What can hang from each mark
U: M
D: S T
R: H S T
M: T U
T: J R
G: R
J: U

Each row was made from one small tree. The marks that hang from a mark follow it in brackets, in alphabetical order. Every link used is in the known rows. Write each row's tree.
Known rows
J{U{M{T{R{H}}}}}: [-3.02 -0.56  0.27  2.95 -0.53 -5.88  2.16 -2.10  0.54 -4.06 -4.96  0.63
 -2.08  1.65  0.78 -2.61  3.68  2.24 -4.31]
M{T{J} U}: [-2.61  1.07  0.25  2.21 -1.07 -7.82 -0.70  1.91  1.87 -1.00  1.36  4.53
 -2.75  1.44 -3.67 -6.46 -1.50 -3.91 -3.49]
R{H S T{J}}: [-2.41  2.68  3.56  2.92 -0.57 -0.35  1.80 -4.10  0.98  2.90 -1.33  2.33
  1.78 -2.25 -3.38  3.95  1.17 -1.37 -3.30]
D{T{R}}: [-3.13 -0.48  3.46  1.72 -3.39  1.77  1.57 -1.29  1.04 -1.57 -2.70  0.12
 -2.59  1.30 -4.75  1.34  2.35 -4.02 -3.51]
D{S T{J{U} R}}: [-2.40 -2.21  2.56  1.35 -2.16  0.63  1.37 -1.31  0.65 -2.17 -2.68 -0.26
 -4.99  0.23 -6.13 -1.70  0.32 -1.76 -2.54]
D{S T{J}}: [-2.29 -2.02  1.44  1.64 -2.50  1.25  0.47 -2.12  1.73 -0.13 -3.72  2.01
 -4.23 -0.62 -7.34 -2.82  0.30 -2.09 -2.29]
G{R{T}}: [-2.18  0.72  1.73  3.12 -1.40 -3.12  1.90 -4.12  1.58  3.52 -3.42  5.43
  1.30  0.52 -2.02 -7.19  5.00 -1.28 -4.25]
D{S T{J R{H}}}: [-2.63 -2.35  3.00  0.91 -2.29  1.80  1.92 -1.34  0.44 -0.02 -1.36 -0.31
 -4.23 -1.22 -7.71  0.90  0.65 -2.63 -2.56]
G{R{H S T}}: [-2.06  1.81  3.53  3.54 -0.60 -2.94  3.06 -4.44  1.17  6.54 -3.61  3.40
  2.48 -0.92 -2.26 -1.59  4.45 -1.23 -4.57]
T{J}: [-2.41  0.15  0.52  1.32 -1.79 -2.66 -2.02 -0.61  2.12 -1.04 -0.81  3.95
 -2.82  0.45 -4.11 -1.83  2.55 -1.58 -2.75]
U{M}: [-3.42 -1.26  0.54  1.61 -1.42 -3.06  1.13 -1.34  1.22 -0.68 -5.16  3.23
 -0.54  1.54 -1.76 -5.48  4.93  0.61 -3.82]
U{M{T{J R}}}: [-3.47 -1.37  0.55  0.97 -1.38 -5.27  1.04  1.91  0.12 -1.79 -1.23  2.95
 -1.02  2.68 -1.90 -6.96  3.82 -0.81 -4.16]
D{S}: [-1.95 -2.25  1.28  1.76 -1.25 -0.87  0.75 -4.90  1.24  0.11 -4.60  3.94
 -2.05 -0.04 -4.27 -6.65  2.55 -0.49 -3.14]
U{M{T{R}}}: [-3.55 -1.55  0.93  1.40 -1.45 -4.72  1.98  0.57  0.02 -1.73 -2.71  2.97
 -0.18  2.87 -1.18 -7.39  4.38 -0.75 -4.55]
R{S}: [-1.94  1.22  3.59  2.41 -1.45 -1.16  0.22 -2.73  1.77  1.83 -4.16  2.77
  0.12  1.56 -2.24 -1.17  2.71 -2.33 -3.94]
T{J{U}}: [-2.16  0.49 -0.12  2.12 -1.19 -4.08 -1.84 -1.13  2.22 -3.36 -2.18  2.60
 -3.81  0.79 -2.29 -0.75  2.32  0.50 -2.82]
J{U{M{T}}}: [-2.79 -0.44 -0.60  3.22 -0.72 -6.18  1.24 -2.12  1.22 -4.27 -6.09  2.02
 -2.06  2.25  0.95 -5.17  3.56  2.37 -4.20]
T{J{U} R}: [-2.58 -0.06  1.96  0.90 -1.24 -3.19 -0.50  0.53  0.66 -4.14  0.64  0.71
 -3.98  1.74 -2.40  0.16  2.87 -1.12 -3.05]
J{U{M{T{R}}}}: [-2.87 -0.64  0.18  2.83 -0.71 -5.88  1.68 -1.47  0.63 -4.63 -5.09  1.29
 -2.05  2.59  0.89 -4.93  3.66  1.71 -4.30]

Which tree is each row?
[-3.60 -1.32  0.66  1.13 -1.22 -5.16  1.50  1.54  0.03 -1.51 -1.13  2.30
 -0.97  1.83 -2.14 -4.96  3.90 -0.40 -4.18]
U{M{T{J R{H}}}}
[-2.67  0.30  3.27  0.92 -0.65 -3.75  0.42  2.02  0.37 -1.92 -0.37 -0.14
 -2.61  2.59 -1.67 -0.37  2.79 -0.62 -3.45]
T{J{U{M}} R{S}}
[-2.99 -0.70  1.66  0.69 -1.03 -4.05  0.03  1.63  0.46 -3.90  0.04  0.47
 -3.61  2.10 -1.94 -1.35  3.27  0.00 -3.24]
T{J{U{M}} R}
[-2.66  0.59  3.60  1.88 -2.59  0.03  0.59  0.69  1.29 -1.73 -2.04 -1.06
 -3.60  1.57 -4.54  3.46  1.10 -3.18 -3.14]
D{T{J{U} R{S}}}
[-2.42  0.96  3.69  1.39 -0.53 -2.94  0.69  0.19  0.29 -1.13  0.64 -1.31
 -2.80  0.30 -2.65  5.58  2.19 -0.97 -3.43]
T{J{U} R{H S}}
[-2.20  0.90  3.69  1.14 -0.90 -3.08 -0.34  1.15  0.65 -2.17  0.34  0.10
 -2.99  2.20 -2.20  1.17  2.12 -1.63 -3.36]
T{J{U} R{S}}
[-3.35 -1.09 -0.54  1.59 -1.36 -5.68  0.55  1.05  0.93 -1.54 -2.73  3.87
 -0.86  2.33 -1.86 -7.53  3.62  0.04 -4.08]
U{M{T{J}}}
[-2.53 -2.46  2.99  0.75 -2.61  1.65  1.29 -0.88  0.67 -0.65 -1.66  0.59
 -4.26  0.10 -7.40 -2.29  0.68 -2.97 -2.54]
D{S T{J R}}
[-2.97  0.46  4.08  1.46 -2.72  1.23  1.12  0.37  0.93  0.38 -0.82 -1.04
 -2.84  0.10 -5.96  5.90  1.19 -3.98 -3.17]
D{T{J R{H S}}}
[-2.69  1.19  3.36  2.01 -1.03 -6.30  1.64  1.52  0.51 -0.22  1.21  2.63
 -1.21  2.92 -2.64 -5.41 -0.76 -5.31 -4.36]
M{T{R{S}} U}
[-2.28  2.31  2.72  3.01 -0.59 -1.97  1.08 -2.61  1.31  0.16 -3.43  3.22
  1.18  0.78 -1.18 -2.83  1.35 -0.31 -3.26]
R{S T{J{U{M}}}}
[-3.01 -0.28  2.66  0.33 -1.47 -1.60  0.20  0.29  0.30 -1.00  2.50  0.59
 -2.94 -0.41 -4.67  3.71  3.09 -2.25 -3.12]
T{J R{H}}
[-2.47  0.87  1.87  3.38 -0.96 -2.91  2.81 -4.99  1.26  4.57 -3.16  4.00
  1.33 -1.41 -2.38 -2.68  5.15 -0.56 -4.36]
G{R{H T}}
[-2.43  1.32  0.72  2.90 -1.26 -1.92  0.22 -3.84  1.54 -2.71 -2.29  4.22
 -0.58 -0.05 -1.76 -3.45  1.80 -0.15 -2.77]
R{T{J{U}}}
[-2.90  0.72  1.74  1.33 -1.13 -7.20  0.11  3.24  0.79 -1.73  3.46  3.17
 -2.97  2.19 -3.79 -5.45 -1.07 -4.89 -3.68]
M{T{J R} U}
[-1.93  2.68  3.01  3.19 -0.79 -1.41  0.63 -3.25  1.52  0.10 -2.89  3.32
  0.89  0.59 -1.48 -1.92  0.97 -1.04 -3.13]
R{S T{J{U}}}
[-2.18  0.34 -0.71  2.62 -1.49 -6.19 -1.05 -0.31  1.34 -3.68 -1.30  3.92
 -2.44  1.83 -1.64 -4.93  1.57 -1.05 -3.83]
M{T{J{U}}}
[-2.85  0.16  4.56  1.84 -3.18  1.92  1.80 -0.82  0.92 -0.26 -2.97 -0.25
 -1.86  1.74 -4.58  2.10  2.05 -4.44 -3.66]
D{T{R{S}}}
[-3.08  1.17  0.65  3.07 -0.51 -2.25  2.02 -4.52  0.90 -1.36 -2.29  2.11
 -0.23 -2.55 -2.04  2.29  2.28  1.60 -2.99]
R{H T{J{U{M}}}}
[-2.79  0.93  0.47  2.70 -1.12 -2.26  0.70 -3.28  1.38 -2.68 -2.80  4.08
 -0.31  0.12 -1.44 -4.15  2.28  0.51 -2.87]
R{T{J{U{M}}}}
